Known rows, with every step that occurs
R -> G -> Y -> D -> H: [ 1.49  3.01  1.76 -0.72 -3.57 -1.43  0.76  1.63  0.51 -3.58  1.35 -0.76
 -2.87  0.55  0.81 -0.23 -2.13  6.92  0.45 -2.02]
G -> R -> D -> H: [ 0.78  1.26 -0.83 -0.96  0.36 -0.92  2.31  0.23  0.34 -1.22  0.15 -2.13
 -1.48  2.70 -2.04  2.46  1.88  2.30  0.54 -1.91]
G -> Y -> D -> H: [ 0.68  2.99  1.25 -0.82 -2.69 -0.22  0.03  1.15  1.19 -4.24  1.13 -1.64
 -2.33  2.62 -1.00 -0.62 -0.99  5.01 -0.17 -2.83]
R -> G -> Y -> D: [ 0.83  1.70  2.13 -0.86 -3.42 -2.03  0.36  1.33  0.72 -1.24  3.60  0.42
 -3.27 -0.31  2.55 -0.41 -3.51  5.38 -0.05  0.28]
R -> G: [ 0.60 -0.15  0.33  0.41 -0.93 -1.02  0.62  0.24 -0.47  0.43  0.45  0.79
 -0.62 -2.02  1.84  0.01 -1.22  2.03  0.75  0.74]
W -> H -> Y -> D -> G -> R: [ 3.63  2.81  0.03  3.54 -3.65 -3.21 -1.04 -0.78  1.44 -3.40 -0.75 -1.08
 -5.39  3.97  0.87  0.35 -4.43  1.08  1.33 -0.96]
G -> Y -> D: [ 0.33  1.67  1.92 -0.90 -2.43 -0.95 -0.26  1.20  1.34 -1.62  2.86 -0.43
 -2.22  1.43  0.99 -0.67 -2.33  3.38 -0.50 -0.55]
Y -> D -> F: [ 2.42  1.50 -0.54 -1.21 -3.44 -2.69 -1.60 -1.36  0.68 -1.04  0.21  0.31
 -1.61  3.42  1.98 -1.51  0.52  1.16  0.24  2.04]
W -> H -> Y -> D -> R: [ 3.07  1.97  0.18  1.14 -4.38 -3.86 -2.14 -1.34  0.29 -2.66 -1.14 -2.99
 -5.40  4.81 -0.44 -0.81 -3.48  3.83  1.90  0.96]
G -> R -> H -> Y -> D -> F: [ 1.48  3.14 -0.66  1.05 -1.29 -3.18  1.96 -0.26  0.73 -0.81 -0.12  0.84
 -4.14  4.35  2.84  0.39 -3.02 -0.11 -1.80 -0.06]
W -> H -> Y -> D -> R -> G: [ 3.41  2.05  0.72  1.25 -4.96 -4.66 -1.34 -0.84  0.05 -2.69 -0.59 -2.34
 -5.94  2.75  1.17 -0.72 -4.61  5.31  2.20  1.59]
W -> H: [ 0.71  0.45 -0.12  0.29 -0.36 -0.81 -1.81 -1.57 -1.43 -1.42 -1.29 -2.28
  0.20  0.86 -1.12 -0.36 -2.43 -0.17 -0.14 -1.62]
W -> H -> Y -> D: [ 1.09  1.22  0.91  1.44 -2.95 -1.10 -1.41 -1.66  0.55 -3.24 -0.26 -2.31
 -4.42  3.94  0.26 -0.93 -5.10  1.36  0.76 -0.69]
D -> R -> H: [ 1.19  2.11 -1.26 -0.58  0.25 -2.99  0.82  1.34 -2.05 -0.16 -2.36 -0.86
  1.35  1.20 -1.28  1.26  0.31  2.00  0.20 -0.37]
Y -> D -> G: [ 2.91  2.52 -0.43  1.04 -3.35 -2.58 -1.59  0.21  0.74 -2.85 -0.33  0.63
 -1.12  2.67  1.26  0.04  0.61  2.24  2.59  0.68]
D -> R -> G -> Y: [ 2.17  1.37  1.79 -0.67 -3.19 -4.27 -0.52  1.89 -0.09  0.44  1.22 -0.05
 -1.59 -1.81  0.91  0.08 -1.53  5.59  0.03  1.36]
Y -> D -> G -> R -> H -> W: [ 4.06  3.00 -1.97  2.22 -0.71 -1.99  3.24  1.18 -1.36 -1.14 -1.03 -0.56
 -2.63  3.19  0.32  1.71 -0.31  2.79 -2.28 -2.47]
G -> R: [ 0.14  0.36 -0.43  0.91  0.96  0.26  1.93  0.44  0.81  0.97  1.40  0.05
 -2.14 -0.20  0.67  0.44 -0.80  0.01 -1.34 -0.77]
Q -> D -> H -> W: [ 3.23 -0.73  0.27 -1.21 -0.98  0.34  3.15 -0.88  0.35 -1.18 -2.69 -3.88
 -0.07  2.75 -2.15 -1.41  2.97  2.78 -1.60 -2.71]
Q -> R: [-0.59 -0.92 -1.68 -1.21 -2.03 -1.94 -0.68  1.47  0.61  0.80 -0.54 -0.71
  0.29  0.80  0.47  0.51  1.58  1.48  2.54 -0.12]
R -> G -> Y: [ 0.16  0.42  2.42 -0.31 -1.80 -1.58  0.34  1.31  0.03  0.19  2.12  0.47
 -0.79 -2.74  1.79  0.14 -3.23  3.06 -0.95 -0.49]

Rows
[ 2.11  2.35  1.27 -1.30 -3.98 -3.65 -1.13  1.52  1.01 -1.75  2.35 -0.92
 -3.09  2.66 -0.27 -0.67 -0.90  6.09  0.46  1.16] | G -> Y -> D -> R
[ 3.20  2.96 -0.09 -0.85 -2.12 -3.54  2.11  1.94 -1.94 -0.92 -0.20 -2.45
 -2.49  3.47 -1.16  0.89 -1.28  6.73 -3.33 -1.42] | G -> Y -> D -> R -> H -> W
[ 2.42  0.60 -0.13 -0.59 -2.18 -3.44 -1.62  0.29 -0.11 -1.12 -0.93  0.08
  1.31  2.22 -0.09  2.73  2.33  0.85  3.11  1.39] | R -> D -> G
[ 1.22  2.38 -0.46 -0.20 -1.85  0.39  0.83  0.12  0.68 -3.74 -0.90 -1.48
 -1.86  3.34 -0.85 -0.65  0.98  3.72  1.00 -1.73] | Y -> D -> H
[ 2.93  2.83 -0.93  1.89 -2.59 -2.24  0.23  0.63  1.56 -1.54  1.20  0.85
 -3.42  2.67  1.69  0.40 -0.18  2.20  1.40 -0.10] | Y -> D -> G -> R
[ 3.11  2.13 -2.19  2.21  1.13 -1.49  3.47  1.06 -1.95  0.26 -2.45 -0.42
 -0.37  0.83 -0.60  2.36  0.23  0.79 -3.31 -2.68] | D -> G -> R -> H -> W
[-1.10  1.70  0.23  1.18  1.34 -0.76  1.73  0.68 -0.56 -0.95 -2.03 -0.06
 -0.43  1.11  0.14  1.57 -2.87 -0.99 -0.53 -1.24] | R -> H -> Y
[ 2.98  0.11  3.02 -2.80 -4.15 -5.43  1.00  1.06  1.47  0.96  1.39 -1.57
  0.00 -0.54  1.30 -1.31 -1.01  5.75  0.82  1.14] | Q -> D -> R -> G -> Y
[ 2.01  2.97 -1.02 -0.88 -1.31 -3.72  1.23  1.32 -1.34 -1.64 -0.98 -0.91
 -0.79  3.43 -0.17  0.69  0.15  4.56  1.14  0.42] | Y -> D -> R -> H
[ 2.89 -0.28  0.78 -2.35 -2.36 -3.54  0.64  0.06  1.46  0.65 -0.55 -2.35
  0.67  1.96 -0.47 -1.76  2.07  2.77  1.87  1.67] | Q -> D -> R
[ 1.89  1.19  1.72 -1.10 -3.04 -3.84 -2.23  1.38  0.39 -1.37  0.53 -0.32
  1.19  1.32 -0.39  2.94  0.03  1.93  1.38  0.38] | R -> D -> G -> Y
[ 0.28  0.21  0.87  1.66 -1.34 -0.67 -1.37 -1.63 -0.01 -2.12 -1.74 -1.94
 -2.26  1.54 -0.41 -0.19 -4.44 -0.84 -0.06 -0.88] | W -> H -> Y
[ 2.44  1.78  0.39  0.92 -3.78 -2.95 -0.59  0.31  1.74 -1.72 -0.12 -0.63
 -5.38  4.28  0.71 -0.53 -1.05  4.04  2.04  2.81] | H -> Y -> D -> R
[ 3.26  2.63  0.71  2.57 -4.46 -3.18 -2.96 -1.25  0.89 -4.56 -1.79 -1.42
 -3.61  4.07  0.46 -0.40 -3.96  1.05  2.26 -0.06] | W -> H -> Y -> D -> G
[-0.05  1.18  0.48  1.74 -0.94  0.87  0.48 -0.09  1.05 -2.80 -2.61 -1.06
 -2.77  2.06 -1.14  0.30 -0.58  0.67  0.30 -1.57] | D -> H -> Y
[ 1.08  0.50  0.72 -2.00 -1.21 -0.62  1.74 -0.36  1.65 -1.95 -2.05 -2.93
  1.38  1.77 -1.31 -1.38  2.14  1.74  1.08 -2.23] | Q -> D -> H
[ 1.15  3.03 -0.73  3.26  0.80 -2.31  1.79  1.58  0.33 -0.99 -2.29  1.13
 -1.42  1.11  0.84  2.50 -2.36 -1.20 -0.42 -1.93] | D -> G -> R -> H -> Y
[ 3.13  0.90 -1.93 -0.09  0.27 -2.16  2.24  1.06 -3.29  0.54 -3.09 -1.99
 -0.13  1.64 -1.88  1.30  1.28  3.05 -2.80 -0.77] | D -> R -> H -> W
[ 3.51 -0.20  1.35 -2.02 -3.49 -4.45  1.37  0.07  0.88  0.96 -0.60 -1.41
 -0.05  0.07  1.18 -1.53  1.19  4.78  2.62  2.29] | Q -> D -> R -> G
[-0.03 -0.40 -1.01 -1.04 -3.40 -2.49 -0.33  1.10  1.21 -1.77 -2.37 -2.48
 -1.65  4.69 -1.44  2.80  2.30  2.57  4.19 -0.90] | Q -> R -> D -> H -> Y
[-0.62  1.74 -1.09  0.58  2.81 -0.53  3.54  1.07 -1.00  0.74  0.02 -0.06
  0.25 -0.39  0.05  1.87 -1.58 -0.41 -2.22 -2.72] | G -> R -> H
[ 0.90  1.94 -0.35  0.84 -0.05 -3.18  0.85  1.28 -0.96 -0.78 -2.62 -0.49
 -1.19  1.95 -0.41  1.45 -1.20  1.12  0.31  0.30] | D -> R -> H -> Y
